Each row was made from one walk, in order. Every step used is in the known rows, and no mark comes twice. Write each row's walk.
In the rows, 128 means zero.
Known rows:
zeva > venan: [112 160 105 129 155 136 104  82 107 149 114 120 136 157 163 174 139 130
 133 126 134 113 167 144 170  94 169 119 136 131 141 170]
vugiv > vabug > dogunid > zeva > venan > reva > simoru: [148 141 173 138 129 115 132 152 131 123 153 133 207 104  90 142 137 114
 131  87 159 132 144  87 132 157 143 136 153 133 225  69]
fimib > sedutor > vugiv > vabug: [155 192 110 137 106 142  83 129 123 101  97 125 135 126  78  69 124 163
 159 134 139 124 133 132 139 103 149 134 210 120 144 121]
befi > simoru > reva > venan: [126  96  57 141 134 143 188 150 105 126  91 159 105  92 155 180 124 119
 124 137 103 125 134 149 117 162  32 132 186 133 171 124]
reva > venan > zeva > dogunid > vabug > vugiv: [120 124 136 116 128 118 125  58 114 141  94  65 136 126 125 119 144 162
 116 131 139 113 193  98 137 135 178 130 108 130  70 129]
dogunid > vabug > vugiv > sedutor > simoru > garufut > ratag: [127 148 161 113 129 105 143  94 151 118 135 161 124 127 109  52 102 136
 131 112  88 194  98 122 108  90  49 107  35 119 131 123]
fimib > sedutor > simoru > garufut: [147 147 107 149 112 133 107 186 120 127  98 112  89 101 124  82 101 146
 125 140 122 138 111 171 156  77 131 131 129 112 113 146]
vabug > vugiv > sedutor > fimib: [106 133 182 109 130 133  83  75 151 125 104 149  93 171 132  90 133 162
 171 159 119 174 122 167 144 123  31 102 116 131 114 116]
vabug > dogunid: [149 158 154 140 156 124  79 104 158 126 188 123 194 117 138 172 149 113
 148 137 150 150 113 106 112 148 115 103  96 127 173 131]
dogunid > vabug > vugiv: [124 161 174 103 134 104 128  85 144 115 147 122 154 125  92  51 115 131
 133 125  93 185 119 128 123 114  66  96  69 123 135 131]
simoru > reva > venan > zeva: [119 160 104 126 119 134 109 173  96 131 146 175 125 114 176 154 121 157
 126 143 129 104 173  98 103 164 109 164 188 134  71 157]
zeva > venan > reva > simoru: [112 138  90 129 134 149 181 111 101 159 115 115  80 147 154 168 111 113
 116 112 145  97 161 136 178 118 195 147 149 136 179 131]
zeva > dogunid > vabug: [131 101 148 132 142 117  52  72 151 129 113  82 237 128  91 119 140 128
 133 145 102 138  97 122 141 119  93 106 108 114 116 160]
vabug > dogunid > zeva > venan: [124 153 161 123 137 117 109 125 143 136 191 109 162 140 123 145 155 125
 120 115 150 134 127  69 125 141 151 107  75 132 130 101]
fimib > sedutor > vugiv > vabug > dogunid > zeva: [153 191 127 131  98 136  90 145 131 102 118 118 140 124  61  61 132 165
 150 126 145 125 127 100 130 118 154 133 188 121 138  94]
ratag > garufut > simoru: [127  88 124 132 158 150 202 101 153 137  68 113 127 142 175 182 148  70
 128 120 118 115  79 158 114 108 176 121 129 121 183 169]
garufut > simoru > reva > venan > zeva: [124 139 114 141 114 153 215 114 102 116 107 114  98 118 177 179 128 115
 127 145 104 135 157 193 116 151  96 153 127 129 158 120]
dogunid > vabug > vugiv > sedutor: [119 159 172 104 125 105 126  61 151 116 141 148 132 149  97  28 118 143
 144 120  88 181 120 119 127 108  20  94  72 122 156 134]
ratag > garufut: [124  98 125 123 167 135 123 129 155 146  98 148 148 146 171 158 147  91
 132 117 134 100  78 110 110 104 181 116 158 124 135 196]
vugiv > vabug > dogunid > zeva > venan: [146 153 183 137 142 105  92 137 134 118 158 140 239 110  94 142 151 125
 140  94 151 140 150  88 125 143 130 123 147 131 203  90]
zeva > venan > reva > simoru > befi: [114 123  85 131 129 154 175 141 100 165 129 137  79 145 158 153 105 114
 112 117 142  98 155 139 167 115 206 154 145 135 163 114]
venan > zeva > dogunid > vabug > vugiv > sedutor: [132 103 154 110 109  97  96  82 144 117 139  93  93 164  90  94 124 141
 119 142 134 119 140 111 145 119 119 132  84 129  78 153]
sedutor > vugiv > vabug > dogunid: [165 198 128 145 148 128  89 109 148 100 134 134 220  75  51 164 145 134
 169 145 152 138 118  77 108 156 161 142 198 125 115  90]
vabug > dogunid > zeva > venan > reva: [124 147 167 119 133 116 136 141 142 138 200 123 148 137 119 131 142 123
 115 108 153 123 123  56 123 148 165 120  79 134 140  92]
dogunid > zeva: [ 94 127 172 108 116 110 111 167 120 121 195 129  97 163 133  56 151 136
 125 120 124 129 118 146 118 113 117  94 101 134  47 121]
fimib > sedutor > simoru > reva > venan > zeva: [143 165  93 145  91 135 119 189  93 126 124  89  75 114 131  87 104 160
 116 141 142 122 145 156 161 107 117 154 181 118 100 133]
dogunid > zeva > venan > reva: [ 85 129 153 102 114 113 166 167 105 142 174 136  72 167 130  69 131 136
 104 101 134  99 143 106 144 112 178 127 107 138  72 110]
fimib > sedutor: [134 160 122 130 110 141  76 132 120 118 122 123  97 163 147  59 124 152
 145 130 130 127 136 177 147  84 116 108 151 122 167 162]
reva > simoru > garufut > ratag: [132 106  89 145 134 165 133 139 128 132 100 149  77 125 188 197 117 100
 127 118 125 151 102 193 102 107 160 114  78 130 150 136]
dogunid > vabug: [132 156 134 118 137 102 118 114 133 115 174 132 169 133 117  54 121 116
 125 110  99 161 111 158 120 108  84  91 107 122 163 159]
dogunid > zeva > venan: [ 87 137 148 107 121 117 127 144 107 139 165 116  94 173 136  88 150 141
 113 110 128 113 148 123 146 101 158 107 103 135  60 125]

Which walk is each row?
[124 112 118 131 118 146 191 157 118 136 158 131  60 130 143 122 103  97
 126 119 145 115 116 166 140 144 149 139 150 136 175 113]	venan > reva > simoru
[127 133 148 124 127 127 153 156 146 144 165 130 129 119 118 150 132 117
 106 106 147 123 118  52 121 153 178 128  64 132 143  87]	vabug > dogunid > zeva > venan > reva > simoru > garufut
[128 103 168 131 133 115  73  52 159 130  93  68 210 122  65 110 133 143
 139 158  99 160  92 107 159 117  45 114  86 110  90 131]	zeva > dogunid > vabug > vugiv > sedutor > simoru
[126  95 107 128 139 152 216 133 136 139  63 130 109 132 182 192 136  85
 112 119 121  97 105 120 102 135 179 156 154 125 154 165]	ratag > garufut > simoru > reva > venan > zeva
[120 144 110 123 132 121 135  92  98 139 131 100  95 136 171 123 147 152
 121 121 155 101 203 136 131 128 191 126 140 137  89 144]	reva > venan > zeva
[139 142 100 154 121 117 130 179 100 135 141  73 157  63 111 157 113 137
 105 156 129 137 122 129 149 145  96 164 166 116  37 120]	sedutor > simoru > reva > venan > zeva > dogunid > vabug
[127  98 114 131 124 148 197 180 124 137 138 185  52 118 165 139  87  95
 116 106 137 118 101 151 104 127 184 150 102 135 167 116]	venan > reva > simoru > garufut > ratag
[122  94 168 120 132 120  50  58 162 129  85  86 219 145  82 100 135 149
 141 154  98 158  92 129 150 127  58 105 109 116 114 132]	zeva > dogunid > vabug > vugiv > sedutor > fimib
[163 198 114 139 109 142  80 126 134 101 105 121 156 116  71  82 128 160
 158 132 147 128 130 107 133 115 151 137 198 119 162 109]	fimib > sedutor > vugiv > vabug > dogunid
[150 147 195 137 139 102  85 148 142 108 174 147 241 105  93 125 151 121
 146  99 150 146 135  98 112 149 110 117 144 130 196  89]	vugiv > vabug > dogunid > zeva
[118 148 129 117 114 129 112 145 110 132 117 152 153 105 136 141 116 165
 121 147 114 118 166  64 108 170  92 166 157 128  62 142]	simoru > reva > venan > zeva > dogunid > vabug > vugiv
[123 103 175 121 134 119  62  38 164 129  90  92 212 140  77 103 138 147
 146 153  95 151 102  99 147 119  48 108  82 114 108 145]	zeva > dogunid > vabug > vugiv > sedutor
[131  73  59 139 125 137 179 147 109 126  83 134  99  95 137 193 124 122
 113 144 112 111 137 131 124 168  55 145 178 133 146 127]	befi > simoru > reva > venan > zeva > dogunid
[129 100  88 148 115 170 112 161 117 145 157 118  85 136 166 141 126 105
 132 150 130 146 110 218 132 125 129 116 136 128 126  94]	reva > simoru > befi
[132  95 146 109 107  98  86 103 142 118 134  88 100 171  93  91 121 143
 114 144 139 125 129 142 148 129 129 130 107 131  80 141]	venan > zeva > dogunid > vabug > vugiv > sedutor > fimib
[129 114 127 132 161 132  98 166 141 125 120 246 126 120 202 162 108 116
 132 111 109 144  96 144  53  77 180 121  35 128 103 174]	simoru > garufut > ratag
[136 106 155 111 115  96  97  99 138 115 141  76 108 148  86 107 121 133
 111 146 138 122 140 116 141 124 153 134  81 130  61 150]	venan > zeva > dogunid > vabug > vugiv
[127 101 116 131 121 144 197 182 128 140 126 171  55 108 144 128  87  99
 118 119 131 110 109 141 125 142 168 151 124 133 161 122]	venan > reva > simoru > garufut
[145 147 186 134 137 103 119 154 133 120 165 156 226 105  90 127 138 120
 134  87 156 129 146  73 123 150 142 137 149 133 213  80]	vugiv > vabug > dogunid > zeva > venan > reva
[121 118 117 127 133 125 108  72 107 143 104  74 133 134 151 146 154 158
 121 135 152  93 194 118 139 133 194 131 137 132  71 146]	reva > venan > zeva > dogunid
[129 147 179 123 134 112  98 140 154 124 212 119 166 132 122 123 157 123
 129 121 147 145 106  86 104 150 124  98  74 130 120 100]	vabug > dogunid > zeva
[118 123 134 115 121 119 124  41 120 142  93  85 121 143 129 103 147 171
 125 128 136 111 193  92 141 131 143 129 112 129  83 131]	reva > venan > zeva > dogunid > vabug > vugiv > sedutor
[125  93 112 133 111 151 182 196 116 147 176 161  59 126 152  99  92  99
 120 128 142 115 108 169 124 140 162 150 144 134 149  86]	venan > reva > simoru > befi
[114 120 119 128 128 133  57 114 139 129 137 175 108 201 173  78 143 150
 165 137 128 143 102 227 145 115  34  92 190 130 170 151]	vugiv > sedutor > fimib
[133  78  57 136 121 128 188 146 110 123  87 134 110  94 124 166 116 121
 105 133 102 119 132 124 121 166  47 141 172 130 161 123]	befi > simoru > reva > venan > zeva > dogunid > vabug
[135  98 137 124 122 107  74 113 131 120 147  82 100 157 118 146 134 129
 119 154 155  98 143 140 143 123 171 137 112 133  55 167]	venan > zeva > dogunid
[137  59  69 141 155 132 188 155 133 118  85 199  73 101 172 180 109  90
 117 114 100 143  90 175  80 103 103 110  75 132 178 137]	befi > simoru > garufut > ratag
[ 89 109 135 106 110 129 184 183 106 144 155 155  48 166 153 100 119 126
  94  85 132 106 131 110 121 103 206 132  72 139  82  99]	dogunid > zeva > venan > reva > simoru > garufut > ratag
[153 192 118 141 144 129  91 111 133  99 120 139 194  87  60 142 142 139
 171 146 140 131 123 113 115 137 156 139 215 127  90 106]	sedutor > vugiv > vabug
[152 198 128 136 138 126 108 115 140 108 131 125 206  87  43 155 149 142
 155 132 152 127 128  57 117 152 183 146 189 128  96  73]	sedutor > vugiv > vabug > dogunid > zeva > venan
[131  93  66 141 132 136 173 172 116 115 115 170  94 101 144 178 115 105
 126 145 101 133 106 162 116 155  12 130 178 133 174 136]	befi > simoru > reva
[ 87 120 138 107 106 126 177 164 102 146 163 116  54 169 130  84 131 129
 101  99 137 102 142 118 153 118 176 126 112 138  87  97]	dogunid > zeva > venan > reva > simoru
[126  95 120 132 149 156 198 138 148 136  71 146 136 132 180 193 135  76
 125 126 108 111  75 135 100 128 147 144 152 121 171 172]	ratag > garufut > simoru > reva
[125 122 118 144 115 156 196 103 108 120  88 100 124 117 164 193 133 118
 127 154 103 129 150 180 122 155  98 157 125 126 145 120]	garufut > simoru > reva > venan > zeva > dogunid
[119 142 109 129 119 137  92 159 102 136 126 159 151 112 162 169 126 160
 125 152 128  99 167  87 111 167 110 169 184 130  59 156]	simoru > reva > venan > zeva > dogunid
[131 110  93 143 130 160 131 139 133 136  82 132  84 106 156 186 119 106
 130 136 117 140 112 177 132 126 135 117 108 126 144 145]	reva > simoru > garufut
[140 102 136 118 115  95  90 113 133 117 157  82 115 153 100 111 124 126
 107 138 140 110 137 130 139 122 160 130 100 129  76 163]	venan > zeva > dogunid > vabug
[137  63  70 141 151 126 187 157 138 123  68 180  81  83 139 169 112  98
 121 132  92 133  99 159 111 122  79 113 104 129 171 146]	befi > simoru > garufut
